Each row was made from one walk, in order. Every step used is in the known rows, and no mark comes twice. Write each row's walk.
Known rows:
vipom-nago-gerak: [-2.278  1.421 -1.307  3.091 -2.511 -1.681  1.526 -2.277  0.673 -0.164
 -4.520 -2.854 -5.393  3.242 -0.660  1.743 -0.238 -1.286  2.158  3.175
  1.898]
gelep-mupe: [-1.584 -0.772  2.347 -2.941 -2.121  0.442  0.467  3.304 -1.980 -1.178
  2.290 -2.108 -1.360 -3.074  0.189  2.713  0.999 -1.340 -1.677 -0.584
  0.295]
fusem-gerak-gelep-mupe-satu-vipom: [ 1.559  2.194  0.822 -1.782  1.262  0.722  0.720 -1.471 -0.907 -1.615
  0.640  1.823  3.456 -0.709 -2.653 -3.219 -0.394  0.391 -1.420 -3.743
 -1.690]
lizamo-vipom-gelep-mupe-satu: [-0.608  0.067  2.567  1.282  4.038 -1.449 -1.594  1.180  1.286  1.453
  4.395 -1.050  3.636  0.128  2.078  2.306  0.579  1.460  1.182  0.837
  2.644]
fusem-gerak-gelep-mupe: [ 0.051  2.987  2.374 -2.385 -0.958 -0.439  1.270  3.412 -0.281  0.483
  0.909  2.344  4.083 -3.119 -2.895 -0.662 -2.683  0.117 -0.882 -3.659
 -1.994]
satu-gerak-gelep-mupe-ridu: [ 2.074  0.494  0.271 -5.558 -4.594  0.547  0.275  1.912 -0.685 -3.697
  1.428  0.674  2.458 -1.696 -2.971  1.712  0.943 -0.486 -3.096 -3.867
 -1.346]
gerak-gelep: [ 2.187 -0.096 -1.184 -1.884 -1.231 -0.552  0.260  1.777 -2.929 -1.926
 -3.346  1.006  2.079 -2.242  1.868  0.910 -2.239 -1.460 -0.613  0.196
 -1.172]
lizamo-vipom: [-1.304 -1.439 -1.253  1.076  0.372 -2.555  2.004 -1.996 -2.268 -0.568
 -1.312 -0.891 -1.033  0.934  5.485  0.841 -2.388 -2.777 -0.032  4.832
  2.042]
lizamo-vipom-nago-gerak: [-3.760  0.284 -2.481  5.866  0.423 -3.507  2.120 -4.412  2.772  1.159
 -3.519 -1.822 -5.540  5.672  1.187  0.341 -1.902 -1.418  2.920  6.180
  3.005]
satu-gerak-gelep-mupe: [-0.430  0.406  1.733 -2.969 -2.001  2.092  0.476  1.085  0.984 -1.240
  1.395  0.395  0.495 -1.631 -4.183  1.104  2.260 -0.572 -3.953 -4.943
 -0.715]
mupe-lizamo: [ 1.023 -1.051 -1.134 -2.484 -1.664  0.824  1.386  0.273 -5.382  0.159
 -0.299 -0.858  0.358 -4.285  7.135 -0.803  0.059 -1.413 -1.715  0.313
 -0.884]
fusem-gerak-gelep-mupe-lizamo-vipom: [-0.208  0.975  0.795 -0.573  2.529 -0.632  1.684  1.048  0.342  4.351
  3.986  4.375  5.139 -3.063  2.753 -4.987 -3.449  1.502 -0.858 -2.192
 -2.611]
nago-gerak-gelep-mupe: [-0.261  1.267  0.029 -1.681 -0.913  1.546 -0.324  3.825  3.182 -0.245
  1.770 -0.772 -0.180 -1.162 -2.707 -1.581  0.354  1.556 -0.648 -1.238
  1.189]
mupe-lizamo-vipom-gelep: [ 1.926 -1.111 -1.043  1.354  1.528  0.367 -1.187 -0.151 -2.990  2.767
  0.291  2.378  3.918 -1.430  8.003 -0.457 -2.277  0.144  1.731  3.119
 -0.547]
nago-gerak-gelep-mupe-lizamo-vipom: [ 0.004 -0.704 -1.486  0.133  2.508  1.149  0.072  1.439  3.556  4.004
  4.768  1.307  1.083 -1.255  3.087 -5.862 -0.655  3.040 -0.702  0.144
  0.802]
lizamo-vipom-gelep-mupe: [-0.147 -0.838  2.523  0.586  1.283 -0.045 -1.555  3.014  0.528  1.192
  2.849  1.152  2.050 -0.285  1.197  2.995 -1.324  0.278  1.594  2.340
  0.949]
mupe-lizamo-vipom: [-0.165 -2.339 -2.022  0.276  1.193 -1.002  1.867 -1.882 -3.632  1.847
  0.812  0.138  0.134 -1.639  9.016 -2.106 -1.485 -1.221 -0.893  3.259
  0.431]
vipom-nago: [-1.482 -0.862  0.017  1.541 -2.058 -2.660  1.229 -1.325 -3.192 -0.812
 -5.166 -1.039 -3.568  0.701  0.323  4.578 -0.879 -2.707  1.144  2.269
 -0.946]
satu-vipom-gelep-mupe: [ 2.912 -1.700  1.389 -1.880 -1.835  4.350 -2.869  2.218 -2.520 -2.343
  0.269  1.818  0.262 -1.228 -1.281  2.279  0.693 -1.221  0.656  0.536
 -2.126]
nago-gerak-gelep: [ 1.283  1.917 -2.666 -0.116 -1.341  0.604  0.240  0.601  0.853 -1.062
 -2.921 -0.795  0.202  0.243  0.591 -1.909 -1.460  0.080  0.395  0.838
  1.709]
fusem-gerak: [-0.828  3.711  0.763 -0.783 -2.798 -1.590  3.273 -0.969 -3.499 -1.107
 -2.273 -0.704  1.154 -1.297  1.698  0.467 -2.837 -2.525  0.321  0.123
  0.565]

Write each row's walk:
[-2.154  1.401  2.860  2.018  2.525 -0.088 -0.488 -2.477  3.192  1.161
  4.446 -1.559  2.596  2.248 -0.722  2.802  3.380  0.985 -1.059 -1.882
  3.761]
lizamo-vipom-gelep-mupe-satu-gerak
[-0.876  2.383  3.860 -0.612 -0.346  1.816 -1.267 -0.220  1.318 -0.233
  3.478 -2.410  2.641 -0.414 -2.874  4.185  5.100  0.937 -1.645 -4.998
  2.341]
vipom-gelep-mupe-satu-gerak
[ 2.833  2.902  0.823 -5.369 -3.615 -1.891  0.937  4.394 -1.853 -2.114
  1.263  2.867  5.578 -3.481 -1.529 -0.295 -3.749  0.017  0.275 -2.287
 -2.931]
fusem-gerak-gelep-mupe-ridu
[ 2.140 -0.623  2.700 -2.874 -0.856  3.187 -2.461  5.375 -2.754  2.297
  3.543  1.223  3.677 -5.373  2.966  1.671  1.222  1.769  0.134 -2.070
 -2.414]
vipom-gelep-mupe-lizamo
[-0.627 -0.570 -2.930  3.199 -2.743  1.005  1.069 -5.167 -0.751 -2.572
 -6.102 -0.930 -7.204  4.874 -1.086 -0.449  0.132 -2.727  1.944  4.272
  0.480]
satu-vipom-nago-gerak
[-0.449 -0.294 -0.234  0.481  0.068  1.255 -1.034  2.185  2.666  3.771
  0.632  1.314 -0.977 -1.208 -1.762 -2.128  0.546  2.723  0.501 -2.371
 -2.316]
vipom-nago-gerak-gelep-mupe-lizamo
[-3.205  1.629  2.992 -1.628 -0.680  0.535  1.984 -2.217  0.604 -1.413
  3.842 -4.749 -1.031 -0.785 -1.692  2.268  5.582 -0.751 -4.207 -4.429
  3.355]
gelep-mupe-satu-gerak
[ 0.924 -0.976  1.675 -3.228 -0.428  0.625 -0.792  4.863 -1.065 -0.572
  1.004  0.818  1.686 -3.267 -1.658  1.172 -0.426  0.260 -1.788 -2.059
 -1.309]
gerak-gelep-mupe
[-0.285 -1.093 -4.092  4.592  2.367 -1.511  0.458 -3.211  2.334  4.320
 -2.886  2.237 -0.949  2.813  3.494 -4.265 -2.283  1.423  2.225  2.709
 -1.095]
mupe-lizamo-vipom-nago-gerak-gelep
[ 1.414  0.485 -1.279 -0.913  1.411  2.874 -0.892 -1.039  2.399 -1.946
  1.482 -1.093 -0.389  1.149 -1.953 -4.397  2.493  1.506 -0.959 -1.274
  1.909]
nago-gerak-gelep-mupe-satu-vipom
[ 0.540 -1.316 -1.387  1.493 -1.097  2.367 -1.246 -0.627  2.679 -1.136
 -2.803  1.938 -4.517  3.105 -6.233 -1.402  0.311  0.065  1.069  0.382
 -2.192]
satu-vipom-nago-gerak-gelep-mupe
[-2.215  0.059 -0.044  2.668  0.091  0.742  0.233 -3.988  2.215 -1.098
 -0.240 -3.218 -6.269  4.208 -3.498 -0.464  3.860 -0.047  0.592  0.896
  1.531]
gelep-mupe-satu-vipom-nago-gerak
[ 0.104 -1.499  1.046 -2.141  0.157  1.668  0.125 -1.563 -2.549 -3.038
  1.906 -2.726 -1.949 -0.902  0.629  0.005  3.468 -1.284 -2.188 -0.566
  0.939]
gelep-mupe-satu-vipom
[ 1.606 -0.683 -4.064  2.912 -1.173  1.439 -0.229 -4.070  0.444 -1.953
 -7.290  1.923 -4.394  4.333 -2.879 -1.662 -1.740 -1.369  1.833  2.686
 -1.797]
satu-vipom-nago-gerak-gelep
[-1.219 -0.089 -3.460  5.254  1.786 -3.249  0.528 -3.153  3.716  1.859
 -4.510  1.353 -2.495  5.370 -0.095 -1.396 -3.522  0.168  2.810  4.198
  1.076]
lizamo-vipom-nago-gerak-gelep
[-0.446 -3.673 -0.207  1.288  3.025 -1.417 -0.668  0.994  0.516  4.915
  1.177  3.934  0.568 -0.819  1.263 -1.031 -1.387  1.283  0.200 -0.291
 -4.141]
gerak-gelep-mupe-lizamo-vipom-nago
[ 2.282 -1.055  0.892 -2.259 -1.218 -1.373 -2.157  3.788 -1.236 -1.014
  3.040  1.522  3.651 -0.894  2.561  3.192 -2.201  0.049  2.234  3.783
 -0.201]
lizamo-vipom-gelep-mupe-ridu
[-2.562 -0.614 -0.708  3.933  2.079 -1.950 -0.257  0.024  5.807  2.849
 -0.173  0.997 -2.976  4.034 -3.509 -1.032 -1.593  1.543  2.147  2.084
  0.440]
lizamo-vipom-nago-gerak-gelep-mupe
[ 0.478  0.305  1.969 -2.639  1.890 -0.823 -0.634  2.912 -0.213 -0.278
  2.644 -1.469  3.285 -3.150 -0.385  0.753  1.422  1.347 -1.930 -3.491
  0.237]
gerak-gelep-mupe-satu
[-1.876  0.398  3.022 -2.338  0.556 -1.147  0.634  1.582 -1.522 -0.887
  3.722 -4.182  0.274 -2.485  1.208  2.180  2.942 -0.185 -1.832 -1.794
  2.237]
gelep-mupe-satu
[ 1.116  0.399 -3.912  3.659  1.383 -0.113 -0.368 -5.787  1.268 -1.590
 -5.839 -0.258 -2.939  4.993 -1.774 -2.361  0.421 -0.164  1.698  1.279
  0.381]
mupe-satu-vipom-nago-gerak-gelep
[ 3.653  0.137 -0.779  0.359  0.338  1.665 -2.089 -2.482 -4.277 -2.977
 -2.966 -0.242  2.091  0.543  2.958  1.508  0.725 -1.080  1.325  1.337
  0.290]
mupe-satu-vipom-gelep
[-1.636  1.402  0.673  2.095  1.883 -2.056 -0.787  0.341  4.553  1.667
  0.229 -2.177 -1.230  1.888 -4.761  0.008  1.799  2.688  0.860 -2.183
  1.178]
vipom-nago-gerak-gelep-mupe-satu
[ 1.066 -2.503  0.113  0.318  1.910 -0.077 -1.357 -1.474 -0.461 -1.151
 -1.911  1.299 -1.521  1.244 -3.923  0.854  1.325 -0.310 -0.454 -1.706
 -3.121]
gerak-gelep-mupe-satu-vipom-nago
